Each row was made from one walk, in order. Every step used is in the known rows, and no mark comes twice. Write each row's walk.
Known rows
bofak/maki: [-3.070  0.295  0.287 -0.348  1.679  2.493 -0.458 -1.680 -1.725 -3.964
 -2.495 -3.676  0.634 -0.104 -0.855]
bofak/tipur/minag/lagun/maki: [-3.032 -0.682  2.416 -4.542  1.817  1.790 -1.506 -2.819 -4.234 -2.533
 -1.266 -4.898  1.623  3.089  0.515]
maki/minag: [-2.537 -1.167  1.866 -1.410  0.911  0.636 -0.336 -2.159  1.017 -2.200
 -2.458 -3.462  0.657 -1.172  0.761]
bofak/tipur: [-2.343 -1.376  1.177 -2.693  2.068  2.959 -0.655 -1.157 -2.013 -3.067
 -1.349 -4.362  1.189  1.424 -0.163]
lagun/maki: [-3.156  0.330  0.756 -2.468  1.880  1.493 -1.104 -1.872 -3.123 -2.322
 -1.795 -3.278  0.001 -0.288 -0.428]
bofak/tipur/minag/lagun/maki/nefit: [-2.690 -1.491  2.480 -3.742  1.722  0.965 -0.691 -2.456 -5.244 -3.237
 -1.443 -4.681  1.812  3.287 -0.314]
nefit/minag/tipur/maki: [-3.868  1.382  1.138 -4.084  1.396  2.076 -1.258 -3.291 -0.844 -2.795
 -4.318 -0.565  2.084  1.313  2.407]
nefit/minag: [-3.506  1.576  0.972 -2.606  2.118  2.172 -0.598 -1.968  0.618 -2.147
 -3.168 -1.979 -0.115  0.177  2.152]
minag/lagun/maki: [-4.286  0.705  1.523 -3.720  1.846  1.071 -1.256 -2.236 -1.358 -2.410
 -2.024 -3.899  1.138  2.089 -0.097]
bofak/tipur/maki: [-2.683 -1.598  0.992 -3.290  1.392  3.191 -1.167 -2.142 -4.653 -3.860
 -2.671 -2.656  2.254  0.761  0.324]
maki/nefit/minag/lagun: [-4.161  1.162  1.829 -3.113  2.035  0.935  0.186 -2.060  1.424 -2.793
 -3.555 -2.419  1.256  2.619  1.506]
minag/tipur/maki/nefit: [-2.511 -0.906  0.937 -3.053  0.358  0.710 -0.267 -2.182 -2.406 -3.579
 -3.528 -1.115  3.239  1.332 -1.053]
nefit/minag/tipur/maki/lagun: [-6.172  0.562  1.575 -2.654  1.975  2.993 -0.336 -3.728 -0.681 -3.459
 -3.725  0.272  1.837  0.653  2.593]
bofak/minag/lagun/maki/nefit: [-4.686 -0.711  1.233 -2.114  1.664 -0.491 -0.325 -1.788 -2.538 -3.942
 -2.570 -4.315  0.755  2.779 -0.939]
bofak/tipur/minag/lagun: [-2.381 -0.860  2.487 -4.597  1.199  1.898 -0.868 -1.940 -1.144 -2.418
 -1.716 -4.698  2.170  3.385  0.598]
lagun/maki/nefit: [-2.858 -0.520  0.770 -1.631  1.569  0.682 -0.263 -1.615 -4.055 -2.961
 -2.009 -3.102  0.478 -0.142 -1.244]

Write each row's walk
[-3.790  0.935  1.063 -1.838  2.662  1.158 -0.385 -2.419 -3.436 -2.894
 -2.983 -2.046 -0.419  0.034  1.198] -> lagun/maki/nefit/minag
[-3.538 -2.422  2.853 -3.550  1.042  1.725 -1.053 -3.413 -1.881 -3.837
 -3.098 -3.880  3.267  1.995  1.759] -> bofak/tipur/maki/minag/lagun
[-3.550 -0.744  2.674 -2.688  1.026  0.210 -0.347 -2.430  2.648 -2.244
 -2.611 -4.174  1.782  1.129  1.125] -> maki/minag/lagun
[-4.430  0.935  1.480 -3.749  1.264  1.179 -0.269 -3.043 -1.216 -3.544
 -4.935 -0.764  2.266  1.978  1.984] -> tipur/maki/nefit/minag/lagun
[-2.907  0.056  2.016 -3.519  0.945 -0.374 -0.384 -2.453 -3.176 -2.225
 -2.275 -3.312  1.342  1.729 -0.504] -> tipur/minag/lagun/maki/nefit
[-2.903 -0.100  0.918 -3.860  0.539  1.564 -1.152 -2.495 -1.408 -2.913
 -3.435 -1.350  2.877  1.237 -0.109] -> minag/tipur/maki
[-3.823 -0.994  2.326 -3.167  0.282  0.455 -0.751 -3.434  0.171 -2.979
 -4.021 -2.415  2.808  0.492  1.634] -> tipur/maki/minag/lagun
[-2.843 -1.369  1.655 -1.922  0.262  0.822 -0.643 -3.014 -1.498 -2.925
 -3.770 -1.883  1.633 -1.805  1.170] -> tipur/maki/minag
[-3.807 -0.623  0.597 -3.061  0.394  0.784 -1.133 -2.338 -1.586 -3.847
 -3.789 -2.092  2.180  1.764 -0.060] -> bofak/minag/tipur/maki
[-5.106  2.173  1.662 -3.997  2.878  1.668 -1.297 -3.124 -0.772 -2.275
 -2.973 -2.905  0.312  2.285  2.397] -> nefit/minag/lagun/maki
[-4.401 -0.083  1.188 -2.873  1.208  0.466 -0.460 -1.374  1.559 -3.254
 -2.903 -4.187  1.092  2.938  0.063] -> bofak/minag/lagun
[-3.158  0.768  1.464 -2.696  1.950  1.086  0.014 -2.084  0.830 -2.715
 -3.099 -1.904  1.333  2.163  0.987] -> maki/nefit/minag/tipur
[-3.463 -0.404  0.855 -2.510  1.175  0.571 -0.739 -1.327  1.043 -3.095
 -2.422 -3.738  1.184  2.546 -0.569] -> bofak/minag/tipur
[-3.781 -0.108  1.560 -2.974  1.759  0.284 -0.338 -1.936 -2.368 -2.991
 -2.199 -3.672  1.368  2.119 -1.017] -> minag/lagun/maki/nefit
[-5.382 -0.898  1.369 -2.329  0.974  2.529 -0.234 -2.872 -1.294 -3.501
 -2.741 -0.679  2.701  0.441  0.111] -> minag/tipur/maki/lagun
